What can hang from each mark:
S: C
E: A K
L: C K U X
Q: C
C: J L Q S
K: E L
J: C
U: L S Z
Z: U

Every row comes from one small tree of marks. The marks that hang from a mark follow it in brackets, in alphabetical order. Every link used is in the known rows. Which tree was each row made from?
(in the rows, 128 means zero)
Known rows:
U(L(K X) Z): [154 206 145 183 118 149 109 177 133 105 186 114  66 115 146 150 142  74
  73 140  78 156 112 171 100 103 137 114  68 107 144 181]
L(U): [121 155 125 153 111 136 135 130 157 139 122 117 102 107 149 146 108 101
 134 143 104 130 127 100  91 113 133 138 106 127 162 131]
Q(C(J L(U))): [132 160 150 127 142 116  86 100 155 110 110 116 118  97 143 156 100  98
 112 189 129  96 137  83  62 162 114 165  88 110 132 162]
U(L(C) S Z): [166 216 168 150 131 110 106 189 176  95 148 114  73  68 177 130 120  88
 104 136 102  94 102 172  93 133 121 124  61 133 179 184]
Z(U): [111 166 123 153 102 129 120 133 165 120 112 115  77 124 150 140 133 114
 139 144  98 130 113 112  90 119 106 131 125 132 155 106]
Z(U(L S)): [124 205 148 137 111 113 136 160 165  80 131 141  59  95 151 153 134  91
 138 169  99 118  94 127  79 135  98 114  75 142 156 157]
Q(C(J L(X) S)): [159 181 161 125 133 120  51 100 153 103 113 148 120 123 119 196 121  89
  74 196 136 105 135 124  99 196 124 163  86 101 128 164]
L(C(J)): [150 161 144 133 123 119  84 129 172 137 101  98  90  79 146 139 104 108
 111 141 133  90 123 127  93 158 132 141 121  94 168 133]
Z(U(L(K))): [115 185 136 156  97 130 134 153 141  85 150 117  73 102 138 144 138  84
 116 163  84 137  93 135  78 117 122 103  92 121 138 159]
E(A K(L)): [114 179 106 153 109 138 144 170 161  91 134 149  85 108 144 124 170 104
 121 137 110 115  98 150 103  99 144 133 137 122 117 101]
L(C(Q)): [141 138 143 111 108 130 104 143 154 125  86 101  98  86 157 122  93 113
 114 137 122 106 120 136  88 150 132 142 136 111 175 130]
C(J L(U) S): [144 132 144 131 134 116  82 118 145 113 117 139 128 101 113 180 107  79
  89 218 136 110 150 101  79 195 135 146  69 109 148 165]
C(J L(K) S): [155 139 144 121 126 115  78 131 133  89 134 127 130 109 111 177 111  61
  59 216 119 101 140 130  97 190 144 126  82  97 134 170]
E(K): [134 166 112 126 117 138 128 148 149 115 138 134  94 122 158 135 146  96
 117 134 114 102 103 139 105 106 141 129 134 124 139  89]
J(C(L(U))): [127 135 145 136 133 123 108 136 179 113 131 118 128  95 146 148 106  82
 145 168 102 131 145  84  79 155 136 168  84 130 174 150]
J(C): [135 146 142 136 105 128 104 141 188 123 117 114 103 101 162 147 113  96
 141 140 100 107 125 111 123 140 117 154 124 124 190 111]
U(L(C K(E) X)): [163 248 156 152 113 135 119 163 160 100 166 110  87  56 132 141 111  90
 104 124  76 149 110 163 110 124 166 114  94 112 151 197]
J(C(L(U X) Q)): [123 135 148 124 136 150  91 137 147 115 130 124 114 107 136 156 101  80
 128 176 114 164 156  92  66 174 141 180  80 113 170 164]
U(S(C(L)) Z): [166 183 166 135 142 100  98 179 170  79 151 132  87 110 173 130  97  89
 110 163  96  83 105 150  97 160 140 136  86 137 163 166]
E(A K(L(C U))): [100 194 115 163 123 147 151 161 171 112 145 132  95  75 145 115 146 100
 147 121 120 123  95 149  78 100 178 150 110 113 131 146]
L(X): [140 181 128 154 111 143 114 136 155 137 123 127  81 131 145 158 129 105
 109 125 101 151 131 127 110 120 133 138 116 116 153 122]
Z(U(S)): [113 193 133 136 117 125 137 148 168 106 126 124  72 114 160 146 133  99
 146 155 101 118 105 111  91 124 109 127  97 143 162 130]
J(C(L S)): [149 132 156 120 117 109  77 138 182  94 118 140 144 107 135 172 118  76
 111 187 108 105 140 117 116 196 129 160  93 131 178 139]
S(C): [143 159 143 134  98 115 116 143 168 114 112 128  82 113 158 138  85 110
 136 131 104  86  93 137 113 147 146 136 146 119 164 122]
C(J S): [150 143 140 131 104 120  78 125 157 125 101 136 103 106 126 176 113  94
  85 192 131  86 127 128 117 181 120 133 110 104 163 130]
E(A K(L(U(Z)))): [105 189 107 189 123 157 139 182 156 114 175 130  77 104 153 111 171  91
 120 137 101 130 102 153  82  81 147 139 100 130 133 130]
K(L(C(S) X)): [138 204 148 165 124 143 100 145 198 112 125 129  92  96 127 167 127 100
 111 131 105 128 119 160 120 164 159 141  75 107 159 171]

Write each row's tree:
[149 148 144 160 137 122  87 150 154 117 148 128 133 120 140 154 122  79
  86 186 100 127 143 133  86 156 132 140  63 139 165 165] -> C(L(U(Z)) S)
[130 209 139 170 133 150 117 150 198 116 128 107  72  96 144 141 129 112
 126 107  92 139 121 143 104 135 149 144  90 110 154 155] -> K(L(C X))
[143 225 124 162  90 145 136 158 137 123 150 131  95  95 125 144 133  98
 102 127  81 173 121 145 129  93 156 127 143 121 131 151] -> L(K(E(A)) X)
[139 156 157 121 135 115  71  97 157 103 109 138 138 102 127 181  99  86
  97 211 134  85 133  98  77 193 123 162  74 109 137 177] -> Q(C(J L(U) S))
[134 113 152 109  91 133  78 142 167 111  98 128 118 100 141 166  98  85
 114 188 121  97 124 126 120 192 118 156 121 119 199 130] -> J(C(Q S))
[155 158 137 102 124 126 113 160 129  73 133 105 118  82 135 122  97  89
  83 187  80 132 142 118  90 155 133 117 126 133 144 146] -> C(L(K(E)) Q)
[128 115 134 115 131 126 112 138 129 106 106 121 119 106 141 133  96  93
 109 187 116 141 150  94  54 161 125 146 102 127 154 145] -> C(L(U) Q)
[107 199 132 158 134 137 162 158 190  95 144 124  77  85 157 148 115  86
 149 158  87 115 120  97  92 127 130 129  50 141 162 168] -> K(L(U(S)))
[155 163 173  95 109 103  95 165 138  66 106 151  52  66 144 156  66  86
 107 213 140  59  87 141  80 210 130 124  98  99 159 182] -> U(L S(C(J Q)))
[121 165 138 135 120 158 112 132 143 149 115 106  90  96 146 141  93 105
 124 130 125 156 128 126  71 139 160 158 102 100 167 170] -> L(C(Q) U X)
[143 115 143 109  99 125  68 128 135 116  85 130  98 101 126 167  99  93
  72 212 144  87 130 128 101 201 110 136 118  99 166 131] -> C(J Q S)
[159 154 160 111 128 104  56 103 161  92  97 138 131 108 130 178 109  93
  81 206 137  70 130 119  98 203 107 154  99 111 136 151] -> Q(C(J L S))
[122 185 150 123 117 146 132 148 139 114 134 144  64 107 150 155  67  88
 143 163 122 124  97 123  85 159 169 152  88 110 164 190] -> L(U(S(C(Q))) X)
[151 121 151 100 118 108  94 149 142  79  97 134 102 112 146 128  73 106
 108 180 120  97 118 131  79 191 140 143 143 117 152 135] -> S(C(L Q))
[162 134 148 118 128 104  66 128 151 101 103 141 124 110 117 177 115  87
  70 210 135  97 147 120  97 203 124 140  96 109 148 139] -> C(J L S)
[123 188 147 135 125 134 132 142 148 101 163 119  74  83 142 160  64  64
 132 185 117  80  89 114  91 154 181 132  72  94 153 207] -> L(K U(S(C(J))))
[149 111 142  99 133 116  70 134 126  97  87 119 102 102 132 140 103  99
  74 210 137 106 156 106  65 197 108 142 119 102 145 124] -> C(J L Q)
[145 103 158  97 115 116  69 143 161  86 101 136 139 101 133 165 100  79
 101 208 121 103 144 121 102 214 122 161 102 125 185 142] -> J(C(L Q S))
[122 198 135 166 133 148 145 167 144 114 190  98  90 105 167 138 113  59
 113 153  80 120 112 130  95  90 143 121  46 130 168 193] -> L(K U(S Z))
[131 193 137 164 135 138 132 166 163 130 160 114  82 103 176 136 115  82
 124 149  94 116 122 122  91 110 122 135  61 141 177 162] -> L(U(S Z))
[140 228 132 188 128 167 122 163 145 138 202  90  81  93 142 132 121  82
 103 129  58 172 129 135 105  88 156 123  80 126 163 178] -> L(K(E) U(Z) X)
[142 198 124 151  85 125 143 163 142 111 137 122 110  80 136 125 119  99
 108 139  79 139 117 138 125  96 139 119 160 132 140 135] -> L(K(E(A)))
[155 160 155 115 121 105  83 115 169  87 105 144 145 121 143 169 112  95
  97 180 114  86 123 127 106 172 117 152 104 135 139 144] -> Q(C(L S))
